Known rows, with every way that one mark hangs from another
F{G{B} L{W}}: [ -8.4 -13.6   0.5  21.0  39.4  14.9  27.8  13.6  18.7 -33.8 -39.7 -15.5
   9.5  30.1  21.5 -15.1  -5.8  42.9 -21.6]
B{L{W{G X}}}: [ -0.8   3.1  20.3 -15.5 -17.6  14.6 -15.6  -0.4 -16.2  19.1  -2.3   3.4
  10.9 -27.6  -5.8   1.4  11.8  -0.9   1.7]
X{W}: [ -6.2  -5.9  -2.7 -12.4  -3.7   9.8 -24.8   7.7   6.4   4.1  -2.5  -1.7
 -11.7   0.6   5.4 -13.0 -13.2  -1.5  -0.9]
F{L}: [ -0.3 -14.3 -12.8  -6.5  13.9 -14.0  26.3  -2.7  12.2  17.5  -4.8   0.1
   0.5   6.4  15.4   0.3   1.9  20.9   5.3]
B{L{W}}: [ 12.4  -2.5  54.1 -11.7   8.1  28.2  -2.7  -0.4  -0.9  31.0 -12.0  11.0
   1.4   3.5 -17.6  -6.8   1.6 -11.5   9.4]
L{B W}: [ -6.6  -0.8  51.8   6.1  12.6  13.5  24.1  16.0 -11.6  63.4  -3.4  -1.9
   9.9  17.5  -6.8 -23.1 -26.2 -29.4  -2.7]
W{G X{B{L} F}}: [ -3.6  21.0 -10.7 -46.5 -21.6 -29.9 -28.8 -18.8  34.6  34.6   3.4  19.6
  -8.3 -52.0 -20.2   2.2  36.7  10.3  12.2]
D{G L{B W} X}: [-22.8  -2.0  74.1  -2.4  24.2  16.7  26.1  62.3  24.2  25.3  -4.8   2.9
  -5.5  40.5 -33.8 -46.0   4.1 -89.4  -5.1]
G{B{L{W}}}: [  8.5  -1.5  19.9  -9.8  13.3  36.0  -4.7  12.6  13.0 -21.1 -10.0   0.2
   0.2 -11.0 -19.1  -1.2  19.6   0.0  -4.5]
F{L{B}}: [ -3.9 -11.0   4.1 -12.0  17.9 -18.6  41.3  -0.9   7.4  62.2  -1.8   1.7
   2.1   9.5   5.7 -11.7  -9.0   5.1   4.8]
F{G}: [ -3.3   4.1  11.9  16.2  12.9   3.1  -3.8  -9.6  -1.1 -20.9 -29.4  -4.0
   3.1  23.1   5.1 -11.6 -13.0  23.7 -13.1]
G{B{L{W{X{F}}}}}: [  1.9  -1.5   2.4 -27.2  11.9  20.8  -1.1   2.1  26.4 -21.9 -11.3   0.0
  -2.9 -31.9 -25.2   4.1  40.5   4.7  -7.2]
D{G{B} L{W} X{F}}: [-22.1  -5.8  34.7 -13.3  24.7   9.1  13.6  56.6  71.9 -53.0  -8.1   1.6
 -15.5  19.6 -39.0 -30.0  47.4 -53.9  -7.7]
F{G L{B W{X}}}: [-17.4  -9.7  19.8  11.1  36.6   4.6  44.4   5.2 -11.2  43.0 -38.0 -14.0
  15.5  28.6  17.4 -25.1 -24.2  13.7 -21.1]
W{X{B}}: [ -8.3  15.5 -24.9 -11.0   7.7   2.4  -9.2  10.9   3.3  10.9  -4.1  -2.1
  -3.4 -21.3  -2.2  -0.7  10.1 -16.1  -8.2]
F{G L}: [ -3.8 -10.3  -1.7   9.3  27.0 -10.7  22.9 -12.0  12.0  -2.8 -34.1  -3.8
   3.0  29.8  19.6 -10.7 -10.8  44.2  -8.4]
D{L{W{G}} X{B F}}: [-10.8  17.6  46.5 -34.7  13.4 -18.3 -14.3  29.4  79.4  53.4   4.5  15.6
  -1.8   3.4 -31.3 -35.9  30.0 -37.7  20.3]
D{L{B}}: [ -4.5   2.0  17.8 -29.8  12.5  -9.7   9.5  16.5  16.1  44.3   4.4  -5.0
   2.1  -1.1 -29.1 -18.7   7.7 -29.3   0.7]
X{W{G}}: [-11.5  -1.4 -15.2 -12.7 -30.6  -9.1 -39.9   5.2   3.4   3.4   8.6  -0.4
  -5.1 -14.3  14.5 -10.1 -12.5  12.7   1.9]
D{G L{W} X}: [-18.8  -5.3  56.5   3.0  20.1  21.3  11.7  61.3  29.2 -18.3  -8.5   1.3
  -7.1  37.3 -24.2 -33.9  15.5 -73.6  -4.4]

Rows
[-15.4  20.6 -36.6 -11.7 -21.8 -19.1 -25.6   8.2   0.9   9.4   8.9  -0.9
   3.7 -39.1   8.0   1.6  10.7   1.6  -4.7]
W{G X{B}}
[-13.1  11.4  22.8  -1.4  24.1   3.9   0.9   2.9  24.7  18.9 -32.8   0.0
   0.5   7.3  -5.1 -20.1   0.8   0.2 -11.5]
L{W{X{B F{G}}}}
[-20.5   5.1  11.6   1.4 -15.8  -2.2  10.0  17.3 -27.8  49.7   7.5 -10.0
  19.9 -17.0   6.4 -13.5 -14.5 -18.8 -11.4]
L{B W{G X}}
[-14.1  16.1  16.2 -57.3   2.7 -25.7 -44.2  22.7  90.0  43.7   7.3  16.8
 -19.6  -9.6 -29.7 -37.6  30.0 -29.1  21.5]
D{L X{B F W{G}}}
[ -7.7 -14.0   6.2   0.0  35.2  -9.9  30.6  -6.8  50.9 -18.8 -36.5  -4.3
   0.2  21.1   6.0 -15.3  11.6  49.3 -10.5]
X{F{G{B} L{W}}}
[-19.1  -9.9  -2.7  -5.7  -0.4 -15.8  34.2  12.9 -12.8  61.1   1.9  -8.7
  18.7  -8.7  20.2 -11.3 -11.1   3.7  -4.9]
F{L{B W{G X}}}
[  2.7  16.1   2.7 -46.4   8.4  -9.5 -12.5 -16.7  38.0  35.6  -9.9  18.2
 -15.5 -35.1 -30.3  -0.2  36.0  -6.0   8.6]
W{X{B{L} F}}
[ -5.8 -14.7  31.9  -0.7  25.0  -2.0  48.5  12.8   2.2  74.5  -7.7  -1.0
   9.7  22.4   9.0 -20.4 -21.2  -5.6   2.7]
F{L{B W}}
[-21.4   4.0  16.9 -14.2 -16.2 -20.8  13.4   3.0  -0.7  58.6   6.6  -2.1
  13.3 -21.7  -4.3 -14.2  -0.8  -9.6  -3.9]
L{B W{G X{F}}}
[ -1.3  -2.1  24.0 -22.1  29.6 -23.0  25.6   0.3  61.6  66.4 -12.2  17.3
  -9.6  11.5  -2.1 -19.1   5.6   7.9  16.8]
X{B F{L{W}}}
[ -6.0 -14.5  26.6  20.8  33.6   6.1  30.1   0.8   6.8  10.5 -39.3  -7.2
  10.7  43.3  23.7 -20.4 -22.3  34.6 -10.0]
F{G L{W}}
[ -6.4   7.3 -42.1 -40.1 -25.9 -19.7 -22.0 -14.9  27.8 -34.2   6.1   2.5
  -2.2 -64.7 -17.0  16.5  55.4  30.6  -3.8]
W{G{B{L}} X{F}}
[  3.9  15.7  44.8 -33.8  18.9  26.7 -37.2  14.9  45.0  46.7  -8.7  25.1
 -22.7   5.5 -23.4 -30.7   6.1 -39.9  18.7]
D{X{B{L} W}}
[-15.3   8.0 -42.6 -33.7 -10.8 -50.1   0.3  -9.3  41.7  34.5   4.1   8.4
  -3.2 -38.9   8.3   0.9  27.0  28.0   6.9]
W{G X{B F{L}}}
[-12.0  -4.5  60.6  -2.6  42.5 -10.7  42.7  -2.8  47.8  58.4 -28.1  11.0
   2.1  44.7  -6.2 -38.9  -3.4  -2.0   5.6]
D{X{F{G L{B W}}}}
[-16.4  12.9   1.8 -13.4 -11.8 -17.1 -11.4   8.2  22.2  33.6   2.0   4.1
   5.1 -25.0   0.5  -9.2  10.2  -1.9   0.9]
L{W{G X{B F}}}
[-16.8  -1.3  28.3  -7.7  12.3   4.7   4.1  48.5  34.9 -32.9  -2.1   4.1
 -14.2  24.6 -27.7 -25.2  27.4 -62.9  -2.8]
D{G L X}
[ -8.8  -1.2   6.1 -30.1  30.4 -24.9  -9.5 -12.3  72.2  39.9 -37.6  14.8
 -25.1  20.6   4.2 -33.8  -8.2  36.2   5.2]
X{B F{G L} W}
[-16.1 -12.4  -5.3 -42.9 -14.8 -49.4   2.5 -13.8  44.3  69.0   5.7  11.3
 -11.3 -12.4   7.1 -22.1  -3.8  28.7  14.8]
X{F{L{B}} W{G}}
[ -9.7  -1.1  16.7 -33.2  16.8  14.0 -27.1  33.1  42.2   8.8  -0.1  -1.6
 -10.2  10.5 -21.6 -30.1  16.6 -41.2   6.2]
D{L X{W}}
[ -3.6  -1.2 -14.1 -47.4 -25.3 -15.5 -43.7 -12.1  51.6 -12.8   3.3  12.3
 -18.2 -39.6 -15.2  -5.7  28.3  31.1   8.9]
X{F W{G{B{L}}}}
[  3.4   0.5  35.0 -11.4  22.4   9.5  -0.4 -15.1  43.7 -22.0 -35.8   6.2
  -4.6   6.7 -22.6 -13.9  20.9  30.8  -6.6]
X{F{G{B{L{W}}}}}
